Each row was made from one small tree. The marks that hang from a mark follow it in brackets, in alphabetical order. Every link used is in the known rows. Write each row's tree.
Known rows
sino(sutez(mube muled(fusuk) vufi(gufuz))): [-0.06 -0.18 -0.06 -0.08 -0.04 -0.10  0.17  0.01  0.28 -0.16  0.05  0.04
  0.17  0.00  0.05  0.03  0.15  0.11 -0.07 -0.04 -0.02 -0.27 -0.07 -0.28
  0.14]
gufuz(sino(sutez(vufi zose))): [-0.02 -0.03 -0.17 -0.07  0.00 -0.10  0.16 -0.03  0.14 -0.19 -0.01 -0.12
  0.16  0.00  0.12  0.08  0.02 -0.03 -0.05  0.10 -0.22 -0.11  0.14 -0.17
  0.09]
gufuz(sino(sutez(mube muled vufi))): [-0.05  0.11 -0.10  0.00 -0.04 -0.23  0.13 -0.01  0.13 -0.24  0.02 -0.24
  0.16 -0.09  0.01  0.14  0.05  0.02 -0.16  0.32 -0.28 -0.25  0.09 -0.34
  0.05]
sutez(sino): [-0.05 -0.13 -0.02 -0.16  0.02  0.08 -0.08  0.01  0.07 -0.08 -0.03  0.01
  0.09  0.04 -0.03 -0.03  0.04  0.06  0.13  0.18 -0.04 -0.10 -0.06  0.09
  0.00]
vufi(gufuz puzup): [-0.01 -0.29  0.00 -0.17  0.00  0.14  0.00  0.14  0.12  0.08 -0.07  0.11
  0.12  0.03  0.02 -0.13  0.10 -0.01 -0.04 -0.17  0.11 -0.19 -0.12  0.21
  0.03]
vufi(puzup sutez(mube)): [ 0.03 -0.27 -0.01 -0.05 -0.06 -0.16  0.19  0.15  0.12  0.04 -0.03  0.03
  0.11  0.03  0.07 -0.12 -0.03 -0.02 -0.03 -0.17  0.27 -0.12 -0.02  0.05
  0.03]
zose(sutez(sino vufi)): [ 0.04 -0.12 -0.11 -0.10  0.11  0.03  0.18 -0.04  0.06 -0.02  0.01 -0.03
  0.07  0.11 -0.01  0.05  0.02  0.14  0.06  0.43 -0.13 -0.05 -0.17  0.03
 -0.05]
mube(sutez(muled(fusuk) vufi(gufuz puzup))): [ 0.06 -0.05 -0.05 -0.13  0.06  0.11  0.27  0.13  0.04  0.04 -0.02  0.14
  0.13  0.19  0.07 -0.09 -0.04  0.07 -0.23 -0.11 -0.15 -0.14 -0.19 -0.03
  0.10]
muled(fusuk(mube(sutez))): [ 0.06 -0.18  0.08 -0.13 -0.03  0.01  0.10 -0.01  0.06  0.02  0.07  0.06
  0.07  0.17  0.11 -0.03 -0.17  0.13  0.08 -0.04  0.36 -0.03 -0.08  0.11
  0.14]
fusuk(mube(sutez) muled): [ 0.01 -0.04  0.06 -0.02 -0.07 -0.04  0.07 -0.04 -0.01  0.07 -0.10 -0.15
  0.06  0.12  0.13 -0.03 -0.33  0.17  0.10  0.14  0.15 -0.09 -0.07  0.21
  0.04]
gufuz(sino(sutez)): [-0.04 -0.28 -0.06 -0.08  0.05 -0.09 -0.06  0.02  0.17 -0.15  0.00 -0.20
  0.15  0.01  0.11  0.10  0.05 -0.02  0.02  0.10  0.05 -0.19  0.10  0.01
  0.10]
gufuz(sino(sutez(mube))): [-0.06 -0.18 -0.03 -0.05 -0.02 -0.28 -0.10  0.03  0.18 -0.15  0.02 -0.19
  0.15 -0.07  0.06  0.04  0.06 -0.01 -0.05  0.21  0.04 -0.23  0.11 -0.07
  0.09]
gufuz(sino(sutez(mube zose))): [-0.04 -0.07 -0.10 -0.05 -0.05 -0.30 -0.02  0.00  0.22 -0.18 -0.03 -0.07
  0.17 -0.12  0.05  0.00  0.04 -0.02 -0.05  0.12 -0.06 -0.17  0.20 -0.14
  0.08]
sutez(sino zose): [-0.03  0.00 -0.09 -0.16 -0.02  0.07 -0.03 -0.02  0.12 -0.12 -0.07  0.13
  0.11 -0.02 -0.05 -0.07  0.02  0.04  0.12  0.07 -0.11 -0.03  0.04  0.01
 -0.03]
muled(fusuk): [-0.01 -0.23 -0.02 -0.14 -0.01  0.10  0.00  0.03  0.20 -0.06  0.06  0.02
  0.11  0.18  0.03 -0.04 -0.05  0.10  0.11 -0.09  0.06 -0.08  0.02  0.12
  0.10]
gufuz(sino): [-0.01 -0.09 -0.05 -0.16 -0.03  0.05 -0.07  0.02  0.11 -0.13  0.01 -0.13
  0.12  0.06  0.00  0.02 -0.08  0.02 -0.01  0.16 -0.12 -0.15  0.03  0.08
  0.03]
zose(sutez(mube muled sino vufi(puzup))): [ 0.07  0.14 -0.14 -0.01  0.06 -0.16  0.21  0.01  0.02  0.03 -0.04  0.05
  0.09 -0.08 -0.10 -0.01  0.04  0.06 -0.18  0.46 -0.26 -0.10 -0.13 -0.19
 -0.12]
puzup(rema): [-0.06 -0.33  0.05 -0.07  0.01  0.05 -0.01  0.11  0.06 -0.06 -0.01 -0.07
  0.08  0.11  0.13 -0.03  0.18  0.06  0.19 -0.08 -0.08 -0.13  0.06  0.21
  0.00]
gufuz(sino(sutez(muled vufi(puzup(rema))))): [-0.01 -0.18 -0.09  0.04  0.05 -0.10  0.16  0.08  0.01 -0.13 -0.02 -0.13
  0.13 -0.09  0.22  0.10  0.21 -0.16 -0.14  0.03 -0.31 -0.20  0.13 -0.18
  0.04]
memuk(rema): [-0.06 -0.01 -0.03 -0.11  0.02  0.01  0.21  0.06  0.16 -0.04 -0.10 -0.07
  0.06  0.18  0.09  0.04  0.05  0.14  0.04  0.27  0.01 -0.15  0.05  0.21
 -0.04]
muled(fusuk(mube(sutez(vufi)))): [ 0.06 -0.03  0.05 -0.12 -0.03  0.01  0.25 -0.03  0.01  0.01  0.11  0.02
  0.06  0.21  0.11  0.00 -0.17  0.13  0.02  0.06  0.19 -0.02 -0.13  0.01
  0.14]
fusuk(mube(sutez(vufi)) muled): [ 0.00  0.10  0.04 -0.01 -0.08 -0.03  0.24 -0.07 -0.06  0.04 -0.05 -0.20
  0.05  0.17  0.15 -0.01 -0.34  0.17  0.03  0.25  0.00 -0.08 -0.12  0.11
  0.04]
sino(sutez(vufi)): [-0.06 -0.21 -0.05 -0.02  0.05 -0.03  0.19  0.04  0.11 -0.11  0.01 -0.23
  0.12  0.12  0.12  0.09  0.14  0.06  0.06  0.04  0.00 -0.14  0.05 -0.02
  0.08]
sino(sutez(vufi(puzup))): [-0.02 -0.21 -0.07  0.01  0.08 -0.06  0.21  0.09  0.05  0.01 -0.02 -0.15
  0.11  0.04  0.15  0.01  0.18 -0.06 -0.06 -0.03  0.04 -0.13  0.05  0.00
  0.07]

Write each row's tree
[ 0.03 -0.01 -0.02 -0.10  0.08  0.04  0.15  0.06  0.07 -0.07 -0.01 -0.04
  0.12  0.23  0.01  0.00 -0.12  0.19 -0.03 -0.04 -0.11 -0.07  0.00  0.01
  0.08]
mube(sutez(muled(fusuk)))
[ 0.03  0.22 -0.06 -0.07  0.11  0.01  0.23  0.09 -0.15 -0.01 -0.09  0.00
  0.08  0.07  0.00 -0.02 -0.01  0.04 -0.22  0.26 -0.32 -0.07 -0.12 -0.09
 -0.03]
mube(sutez(muled sino vufi(puzup)))
[ 0.04 -0.67  0.00 -0.17 -0.03  0.02  0.06  0.18  0.14 -0.02 -0.04  0.18
  0.14  0.01  0.27 -0.09  0.06 -0.15 -0.01 -0.27  0.15 -0.20 -0.15  0.15
  0.09]
vufi(gufuz(sino) puzup(rema) sutez)
[ 0.03 -0.02 -0.14 -0.03 -0.10  0.00  0.32 -0.15  0.19 -0.17  0.03  0.10
  0.14 -0.06  0.10  0.12 -0.05  0.04  0.05 -0.18  0.10 -0.05  0.11 -0.40
  0.11]
sino(sutez(muled(fusuk(mube)) vufi zose))
[ 0.02 -0.19 -0.05 -0.18 -0.14 -0.08  0.09  0.05  0.24 -0.20 -0.04  0.05
  0.18 -0.04 -0.01  0.01 -0.13  0.05 -0.12 -0.02  0.02 -0.26 -0.15 -0.20
  0.04]
vufi(gufuz(sino) sutez(mube muled))
[ 0.04 -0.15 -0.10 -0.09 -0.06 -0.18  0.14  0.07  0.13 -0.01 -0.09  0.28
  0.13 -0.10  0.04 -0.18 -0.04 -0.08 -0.02 -0.07  0.15 -0.04 -0.02 -0.09
 -0.01]
vufi(puzup sutez(mube sino zose))
[ 0.02 -0.06 -0.02 -0.16 -0.09  0.13 -0.03 -0.14  0.13 -0.14  0.03  0.21
  0.09 -0.08 -0.03  0.05 -0.12  0.05  0.12  0.07  0.20 -0.06 -0.09 -0.19
  0.04]
sutez(muled(fusuk(mube)) sino)
[-0.03  0.24 -0.10 -0.06 -0.12 -0.10  0.12  0.02  0.13 -0.13 -0.09  0.01
  0.15 -0.07 -0.14 -0.04 -0.02  0.13 -0.04 -0.02 -0.26 -0.12  0.15 -0.19
 -0.07]
sutez(mube muled zose)
[ 0.08  0.09 -0.04 -0.12 -0.08  0.00  0.31 -0.07  0.04  0.00  0.07  0.14
  0.08  0.15  0.10 -0.04 -0.21  0.10  0.02 -0.03  0.09  0.04 -0.03 -0.07
  0.13]
muled(fusuk(mube(sutez(vufi zose))))
[-0.01  0.09 -0.02 -0.11  0.10  0.03  0.06  0.06 -0.05 -0.11 -0.10 -0.04
  0.10  0.09 -0.05  0.02 -0.04  0.15 -0.03  0.24 -0.19 -0.10 -0.08 -0.03
 -0.03]
mube(sutez(muled sino))
[ 0.04 -0.01 -0.08 -0.01  0.03 -0.14  0.14  0.02  0.13 -0.04 -0.04 -0.13
  0.11  0.02 -0.12  0.05 -0.01  0.23 -0.04  0.24 -0.12 -0.13  0.01 -0.08
 -0.11]
zose(sutez(mube muled))
[ 0.05  0.08  0.04 -0.08 -0.05  0.03  0.18  0.00 -0.05 -0.05 -0.07 -0.08
  0.08  0.06  0.00  0.07 -0.14  0.17 -0.01  0.04  0.13 -0.08 -0.03 -0.05
  0.00]
fusuk(mube(sutez(muled)))
[-0.04  0.22 -0.08 -0.08 -0.11 -0.12  0.22  0.01  0.10 -0.11  0.00 -0.03
  0.11  0.03 -0.07 -0.08  0.02  0.10 -0.03  0.11 -0.26 -0.08  0.08 -0.11
 -0.01]
sutez(mube vufi zose)
[ 0.04  0.07 -0.04 -0.11 -0.14  0.15  0.23 -0.11  0.11 -0.13  0.08  0.05
  0.09  0.05  0.01  0.09 -0.14  0.10  0.03 -0.01  0.07 -0.06 -0.04 -0.25
  0.06]
sutez(muled(fusuk(mube)) vufi)
[ 0.05  0.21 -0.04 -0.12 -0.05  0.00  0.14 -0.08 -0.04 -0.11 -0.12  0.17
  0.09 -0.09 -0.03  0.01 -0.14  0.11  0.00  0.13  0.00  0.00 -0.04 -0.17
 -0.04]
fusuk(mube(sutez(muled sino zose)))
[ 0.11 -0.18 -0.13 -0.17 -0.13  0.09  0.21 -0.14  0.22 -0.17 -0.03  0.38
  0.12 -0.09  0.04  0.02 -0.25  0.02  0.16 -0.22  0.30  0.03 -0.05 -0.35
  0.06]
vufi(sutez(muled(fusuk(mube)) sino zose))
[ 0.00  0.01 -0.05 -0.12 -0.09  0.01  0.17  0.08  0.17 -0.03  0.03  0.18
  0.15  0.00 -0.03 -0.12  0.04  0.02 -0.21 -0.05 -0.16 -0.21 -0.14 -0.17
  0.06]
sutez(mube muled(fusuk) vufi(gufuz puzup))
[ 0.03 -0.47 -0.05 -0.24 -0.06  0.07  0.06  0.07  0.24 -0.13 -0.01  0.05
  0.16  0.09  0.10 -0.02 -0.14  0.01  0.01 -0.11  0.18 -0.20 -0.18  0.05
  0.11]
vufi(gufuz(sino) sutez)
[ 0.05  0.02 -0.07 -0.21  0.02  0.07  0.17  0.03  0.10 -0.15  0.05  0.04
  0.15  0.19  0.04  0.02 -0.17  0.11 -0.22  0.16 -0.30 -0.19 -0.19 -0.11
  0.14]
mube(sutez(muled(fusuk) vufi(gufuz(sino))))
[ 0.06 -0.19 -0.18 -0.16 -0.04  0.09  0.19 -0.04  0.26 -0.21 -0.04  0.30
  0.15  0.03  0.02 -0.02 -0.17  0.05  0.09 -0.20  0.02  0.00 -0.02 -0.27
  0.05]
vufi(sutez(muled(fusuk) sino zose))
[ 0.11 -0.04 -0.12 -0.11 -0.01  0.08  0.23 -0.19  0.13 -0.06  0.07  0.18
  0.06 -0.01 -0.02  0.13 -0.14  0.12  0.06  0.33  0.06 -0.01 -0.19 -0.27
  0.00]
zose(sutez(muled(fusuk(mube)) sino vufi))
[-0.06  0.13 -0.04 -0.10 -0.05 -0.08 -0.05  0.00  0.08 -0.17 -0.05  0.01
  0.12 -0.09 -0.15 -0.01  0.04  0.10 -0.01  0.29 -0.18 -0.17 -0.03 -0.16
 -0.07]
sutez(mube muled sino)
[-0.02 -0.13 -0.11 -0.05  0.02 -0.05  0.01  0.00  0.15 -0.22 -0.05 -0.21
  0.17 -0.05  0.05  0.15  0.02  0.01 -0.05  0.10 -0.11 -0.21  0.13 -0.18
  0.05]
gufuz(sino(sutez(muled)))
[-0.06  0.10 -0.07 -0.20 -0.10 -0.06  0.06 -0.01  0.16 -0.12 -0.03  0.24
  0.13 -0.06 -0.08 -0.14  0.09  0.05 -0.03  0.23 -0.23 -0.16 -0.17 -0.12
 -0.01]
sutez(mube sino vufi(gufuz) zose)
[-0.01 -0.23 -0.09 -0.10 -0.05 -0.25 -0.06  0.08  0.24 -0.04 -0.07  0.15
  0.19 -0.22  0.10 -0.12  0.14 -0.14 -0.19 -0.05  0.05 -0.24  0.06 -0.09
  0.09]
vufi(gufuz(sino(sutez(mube zose))) puzup)
[ 0.10  0.18 -0.13 -0.08 -0.14  0.13  0.31 -0.09  0.08 -0.02  0.01  0.25
  0.11 -0.09  0.03 -0.02 -0.14 -0.04 -0.09 -0.19  0.02  0.01  0.06 -0.29
  0.04]
sutez(muled(fusuk(mube)) vufi(puzup) zose)
